Each row was made from one walk, in order. Every step used is in the known rows, and no mark comes twice. Write each row's walk.
Known rows
X-F-Y-L: [ 0.06  0.33 -0.09 -0.02 -0.34  0.17  0.33 -0.03  0.13 -0.10 -0.26  0.16
 -0.09  0.39 -0.14  0.06 -0.06 -0.33]
G-Y-L-X-Z-F: [-0.03  0.15 -0.37 -0.26 -0.56  0.57  0.19  0.02 -0.20  0.14 -0.19 -0.03
  0.19 -0.01  0.00  0.46 -0.39 -0.35]
F-Y-X-Z-L: [-0.11  0.34 -0.21  0.09 -0.57  0.12  0.00 -0.12  0.31  0.25 -0.13  0.10
  0.29  0.27  0.15  0.45 -0.26 -0.35]
Z-L: [ 0.00  0.13 -0.14 -0.02 -0.25 -0.03 -0.03  0.09  0.08  0.11 -0.04  0.10
  0.03  0.11  0.10  0.13 -0.14  0.04]
X-F: [-0.03  0.13 -0.14  0.03 -0.07  0.12  0.21 -0.10  0.00  0.02 -0.13  0.12
 -0.06  0.02 -0.18 -0.04 -0.02 -0.06]
F-Y: [-0.04  0.12 -0.09 -0.08 -0.27  0.15  0.12 -0.02 -0.04  0.09 -0.08  0.06
  0.16  0.06 -0.14  0.15 -0.12 -0.21]
F-Y-L-X-Z: [ 0.12  0.16 -0.29 -0.14 -0.62  0.49  0.21  0.03  0.00 -0.01 -0.25 -0.10
  0.19  0.24 -0.18  0.43 -0.13 -0.23]
G-Y-L-X-Z: [ 0.14  0.09 -0.29 -0.19 -0.53  0.51  0.19  0.07  0.02  0.05 -0.21 -0.09
  0.16  0.15 -0.06  0.42 -0.25 -0.25]
G-Y-L-F: [ 0.05  0.05  0.06 -0.10 -0.43  0.18  0.12  0.27  0.02 -0.11 -0.14  0.04
  0.07  0.24 -0.12  0.12 -0.22 -0.21]
L-G-Y: [-0.07  0.08 -0.03 -0.06 -0.24  0.24  0.04  0.17  0.03  0.18 -0.11  0.01
  0.14  0.11  0.00  0.25 -0.33 -0.16]
L-G-Y-X: [-0.15  0.14 -0.03  0.07 -0.26  0.29 -0.02 -0.01  0.26  0.24 -0.20  0.10
  0.15  0.25  0.05  0.30 -0.41 -0.33]
L-F-Y-X: [-0.23  0.08  0.02  0.11 -0.45  0.19  0.04 -0.02  0.09  0.08 -0.16  0.10
  0.21  0.22 -0.25  0.17 -0.14 -0.33]
F-Y-L-G: [ 0.07  0.24  0.04 -0.01 -0.42  0.24  0.09  0.19  0.15 -0.07 -0.25  0.02
  0.05  0.45 -0.09  0.26 -0.27 -0.18]
X-F-Y-L-G: [ 0.01  0.34 -0.03  0.06 -0.39  0.24  0.26  0.12  0.19 -0.06 -0.32  0.10
 -0.09  0.52 -0.14  0.16 -0.16 -0.26]
L-G-Y-X-Z: [-0.11  0.16 -0.09  0.08 -0.38  0.37 -0.03 -0.03  0.23  0.24 -0.19 -0.02
  0.33  0.14  0.06  0.46 -0.46 -0.33]
Y-X-F: [-0.10  0.21 -0.14  0.16 -0.09  0.18  0.16 -0.29  0.21  0.08 -0.22  0.21
 -0.06  0.15 -0.11  0.00 -0.10 -0.23]
Z-Y: [ 0.03  0.16 -0.02  0.06 -0.01  0.30  0.00 -0.01 -0.15 -0.02 -0.08  0.07
 -0.09 -0.34 -0.13  0.07 -0.16  0.02]
F-Y-X: [-0.10  0.20 -0.09  0.06 -0.29  0.18  0.06 -0.20  0.19  0.16 -0.17  0.16
  0.15  0.20 -0.08  0.19 -0.20 -0.39]
G-Y-X-Z-L-F: [-0.22  0.16 -0.12  0.07 -0.63  0.14 -0.02  0.10  0.23  0.24 -0.09  0.04
  0.33  0.20  0.12  0.42 -0.32 -0.32]
X-F-Y: [-0.10  0.24 -0.16 -0.01 -0.24  0.16  0.30 -0.10 -0.01  0.10 -0.15  0.14
  0.01  0.14 -0.19  0.06  0.00 -0.29]

Which walk is each row?
[ 0.09  0.00  0.10 -0.01 -0.33  0.15  0.06  0.22 -0.01 -0.26 -0.15  0.01
  0.02  0.20 -0.24  0.04 -0.12  0.04] -> Y-L-F
[ 0.15  0.13  0.06  0.03 -0.25  0.20  0.00  0.18  0.12 -0.14 -0.23  0.01
 -0.03  0.32 -0.08  0.16 -0.29  0.05] -> Y-L-G
[ 0.14  0.23 -0.03 -0.09 -0.39  0.17  0.15  0.05  0.10 -0.10 -0.19  0.09
  0.04  0.31 -0.10  0.15 -0.18 -0.25] -> F-Y-L
[ 0.09  0.14 -0.27 -0.04 -0.29  0.38  0.31 -0.02  0.06 -0.08 -0.31  0.08
 -0.22  0.31 -0.22  0.05  0.01 -0.08] -> Y-L-X-F
[-0.12  0.03 -0.03  0.03 -0.39 -0.04 -0.02  0.27 -0.01  0.04 -0.01  0.04
  0.09  0.12 -0.06  0.11 -0.09  0.10] -> Z-L-F
[-0.29  0.23 -0.17  0.02 -0.41  0.42 -0.04 -0.10 -0.01  0.31 -0.15  0.04
  0.36 -0.03  0.11  0.48 -0.59 -0.43] -> L-G-Y-X-Z-F
[ 0.17  0.15 -0.03 -0.15 -0.27  0.19  0.13  0.09  0.12 -0.05 -0.16  0.09
  0.02  0.23  0.04  0.15 -0.28 -0.27] -> G-Y-L
[ 0.11  0.08 -0.24 -0.21 -0.41  0.43  0.20  0.11  0.05  0.05 -0.23  0.02
 -0.03  0.25 -0.06  0.24 -0.20 -0.25] -> G-Y-L-X
[-0.08  0.14 -0.09 -0.01 -0.21  0.22  0.04 -0.16  0.22  0.21 -0.14  0.16
  0.13  0.11  0.05  0.18 -0.31 -0.40] -> G-Y-X
[ 0.03  0.11 -0.34 -0.17 -0.46  0.52  0.12 -0.03 -0.24 -0.01 -0.20 -0.05
  0.14 -0.06 -0.12  0.36 -0.29 -0.09] -> Y-L-X-Z-F
[ 0.07  0.29 -0.22  0.06 -0.21  0.55  0.29 -0.01 -0.05 -0.10 -0.34  0.11
 -0.38  0.04 -0.24  0.08 -0.02 -0.07] -> Z-Y-L-X-F
[-0.21  0.19 -0.16 -0.15 -0.29  0.21  0.11 -0.08 -0.26  0.17 -0.05  0.13
  0.18 -0.10 -0.09  0.18 -0.25 -0.32] -> Z-F-Y
[-0.17  0.20 -0.23 -0.14 -0.41  0.29  0.10 -0.11 -0.29  0.17 -0.04  0.01
  0.39 -0.21 -0.08  0.34 -0.30 -0.32] -> X-Z-F-Y
[-0.11  0.35 -0.08  0.26 -0.01  0.34  0.13 -0.28  0.12  0.05 -0.24  0.25
 -0.22 -0.12 -0.12  0.00 -0.12 -0.22] -> Z-Y-X-F
[-0.19  0.27 -0.09  0.09 -0.43  0.12 -0.08  0.10  0.38  0.34 -0.17  0.15
  0.08  0.41  0.28  0.38 -0.43 -0.31] -> Z-L-G-Y-X
[-0.22  0.22 -0.23 -0.07 -0.34  0.35  0.02 -0.25 -0.05  0.30 -0.10  0.11
  0.36 -0.16  0.11  0.38 -0.49 -0.50] -> G-Y-X-Z-F
[-0.14  0.24 -0.16  0.06 -0.18  0.21  0.22 -0.24  0.26  0.22 -0.21  0.24
 -0.01  0.20  0.00  0.08 -0.19 -0.48] -> G-Y-X-F
[-0.07  0.31 -0.11 -0.07 -0.57  0.38  0.06  0.10 -0.12  0.02 -0.21 -0.04
  0.28  0.17 -0.02  0.46 -0.46 -0.28] -> X-Z-F-Y-L-G
[-0.08  0.21 -0.17 -0.04 -0.51  0.17 -0.02  0.25  0.15  0.28 -0.08 -0.06
  0.27  0.17  0.23  0.51 -0.40 -0.14] -> X-Z-L-G-Y
[-0.10  0.24 -0.13  0.20 -0.46  0.15 -0.14  0.02  0.33  0.20 -0.17  0.01
  0.22  0.28  0.17  0.45 -0.39 -0.04] -> Y-X-Z-L-G
[ 0.08  0.14 -0.22 -0.13 -0.50  0.40  0.22  0.05  0.03 -0.01 -0.26  0.02
  0.00  0.34 -0.21  0.24 -0.08 -0.23] -> F-Y-L-X
